What can hang from each mark
fegir: guzo vosu
nafoge: guzo vosu
vopelez: vosu
vosu: fegir nafoge vopelez zuba
guzo: nafoge zuba
zuba: guzo vosu

Each row was made from one small tree. The marks that hang from a mark follow it in brackets, in alphabetical order. Every link used is in the known rows. Write each row's tree.
Known rows
zuba{guzo vosu{vopelez}}: [  1  33  -1   6   4 -16  17  11   8 -18  -1 -31   0   7   9 -12  29 -31
 -28]
fegir{guzo vosu{nafoge vopelez zuba}}: [  0  57 -36  15 -37  -9  -7   7   5  -7   6  29   6   4  -8   7 -28 -16
 -11]
vopelez{vosu{fegir{guzo} zuba}}: [  4  46 -28  -7 -18 -16  -3  -6   6  -1   5   4 -10  10  -1  -7  -9 -13
  -2]
guzo{nafoge zuba{vosu{vopelez}}}: [ -1  15  10   4   0 -10   8  10   8  -6  -3 -31   4  -3   5 -15  24  17
 -23]
vopelez{vosu}: [  5  39 -24  -8 -11  -8  13  27   4 -10  -4   5 -11   9  18  -5  -4   9
   1]
zuba{vosu}: [ -3  26  -2 -10   7 -11  15  20   1 -12  -4 -18  -7   5  10  -7   3   9
   5]
fegir{guzo{zuba}}: [ -1  15 -16  24  -2 -16  -5  29   5   0  -3  16   8   4  -9   0 -27   8
  -2]
vosu{fegir nafoge zuba{guzo}}: [ -8  38 -32  19 -21  -4  -5 -24  -7 -11   1  44  -3  15  12  -8 -12 -25
  10]
fegir{guzo{zuba} vosu{nafoge vopelez}}: [ 10  45 -18  14 -11 -16 -11  30  11  -7  -3  24  20   5 -10   0 -24   0
  -2]
vopelez{vosu{fegir nafoge{guzo} zuba}}: [ -4  49 -42   0 -22   8   9 -21   2   1  -7  26   1  11  16  -8 -10   0
  38]
vopelez{vosu{fegir nafoge{guzo}}}: [  1  42 -27  -9  -5   7  13  -9   4   1  -9  13   1  12  20  -9  -2   9
  50]
vosu{fegir nafoge vopelez zuba{guzo}}: [ -9  41 -34  15 -24  -3  -7 -29  -2  -9   4  33   2   9   0  -9  15 -42
 -17]
guzo{nafoge zuba{vosu{fegir vopelez}}}: [ -1  19  16 -16  12  -8  -1  -9   9  -1  -1 -35   3  -1  -1 -21  48  11
 -18]
guzo{zuba{vosu{vopelez}}}: [  1  26  -4  -7  15 -16   3  22  12 -10  -5 -24  11   2  -6 -13  31  -3
 -23]
zuba{guzo vosu{nafoge}}: [  4  28  -5  20  -1 -20  15   9  -4 -24  -7  -6  -1  14  27  -9 -23 -10
  23]
vosu{fegir vopelez zuba}: [-16  39 -31 -18 -18   8  -8 -21   4   3   8  19  -5  -2 -16  -6  41 -24
 -35]
vosu{fegir nafoge zuba}: [-12  33 -34  -4 -20   5 -11 -22  -8  -3   2  45  -5   8   2  -3 -11  -4
  16]
fegir{vosu}: [  1  52 -11  -9  -6   3   8  33   3 -10  -4  25  -3   6   9   1  -4  13
   2]
guzo{nafoge{vosu{fegir}} zuba}: [-18  16  19  -7  -4   3   0 -12  -1  -1  -4  34   4  -4  -5 -12   4  39
   6]
zuba{vosu{nafoge{guzo} vopelez}}: [ -8  27 -14   6  -2   5  19  -1   5  -4  -7 -21  10  -1   8  -5   5  -4
  19]

Which tree is each row?
[ -9  62 -39  14 -32  16   9  -3   5  -2  -3  39  13   2   3   3  -8  -8
   5] | fegir{vosu{nafoge{guzo} vopelez zuba}}
[  7  54 -35   9 -25 -13   2 -16  -1 -18  -2  28  -7  22  26 -14 -11 -24
  15] | vopelez{vosu{fegir nafoge zuba{guzo}}}
[  8  15  -5  20   7 -30  -3  20   3 -12  -8 -13  12   9   2  -8 -43  12
  26] | fegir{guzo{zuba{vosu{nafoge}}}}
[  3  37 -15   6 -32 -12   2 -16   3   1   7  -5 -16   6  10  -9 -14   4
  -2] | vopelez{vosu{fegir{guzo{nafoge}} zuba}}
[-20  15  12  20 -33  -4  10  -4   1  -1   6   4  -1 -14 -14   3 -15  13
 -24] | fegir{guzo{nafoge{vosu{vopelez}}}}
[ -2  60 -26   7 -29  -7  -3  13  10  -4   8  16   3   0 -16   5  -7 -21
 -34] | fegir{guzo vosu{vopelez zuba}}
[ 12  36 -22  -9 -10 -17  -4   3   3  -5  -1   3  -4  14  10  -6 -25   2
  33] | vopelez{vosu{fegir{guzo} nafoge}}
[  1  16  19 -10  17  -8   1  -2   3  -4  -6 -21  -1   5  11 -20  21  27
  10] | guzo{nafoge zuba{vosu{fegir}}}
[-22  24  -8  16   2   8  16   9   4   0 -14  41  21  -4  -9  -3 -18  28
  18] | nafoge{guzo{zuba} vosu}
[-18  21  14  33 -26  -2  23  -4  -7 -16  -2  26  -5   1  15  -3 -22  15
  -4] | zuba{guzo{nafoge{vosu}}}
[  9  34   6  28 -13 -12   1  31   7  -3  -3  15   6   4   6  -1 -33  30
   4] | fegir{guzo{nafoge zuba} vosu}
[  2  29   1 -32  27 -10  -7   3  13  -5  -3 -27  10   4 -13 -20  52  -7
 -18] | guzo{zuba{vosu{fegir vopelez}}}
[  8  28   1   0 -16 -12   6   0   4   1   3 -19 -14   6  14  -9  -7  14
  10] | vopelez{vosu{fegir{guzo{nafoge}}}}
[-29  42 -15 -26 -19   8  -4 -30   1  -2   6  34   2  -7 -26  -6  29 -12
 -31] | nafoge{vosu{fegir vopelez zuba}}
[  0  21 -19   7  -2 -12 -22  -2   7   3   1  14  15   3 -19  -7   0 -10
   0] | vosu{fegir{guzo{zuba}} nafoge vopelez}
[  3  45 -14  14 -30  -7  11 -20   1 -11   2   8 -16  15  28 -17   7 -11
  -8] | vopelez{vosu{fegir zuba{guzo{nafoge}}}}
[-24  31  -3 -11   9  12   5 -15  11   8  -7  24  25  -7 -27 -10  33   8
  -3] | nafoge{guzo{zuba} vosu{fegir vopelez}}
[  0  26  -3 -23  11  -6  -1  -6  -3 -10  -5  -7  -4  10  12 -12   4   7
  33] | zuba{vosu{fegir nafoge}}
[-13  23   7  -5   8 -13  -9   1   5  -1  -2  26  14   0 -26  -7 -13  15
   8] | nafoge{vosu{fegir{guzo{zuba}}}}
[  1  38   6 -13  16 -12   8  -7   9 -13   2 -35   0   9   3 -19  51 -34
 -22] | zuba{guzo vosu{fegir vopelez}}
[-23  20  18 -15 -12   9   8 -21  -7  -1   0  27  -8  -6   1  -6   5  30
   7] | guzo{nafoge{vosu{fegir}}}
[ -1   7  -2  40 -15 -14   0  16   1   2  -2   9   2  -2   2  -1 -32  24
   0] | fegir{guzo{nafoge zuba}}
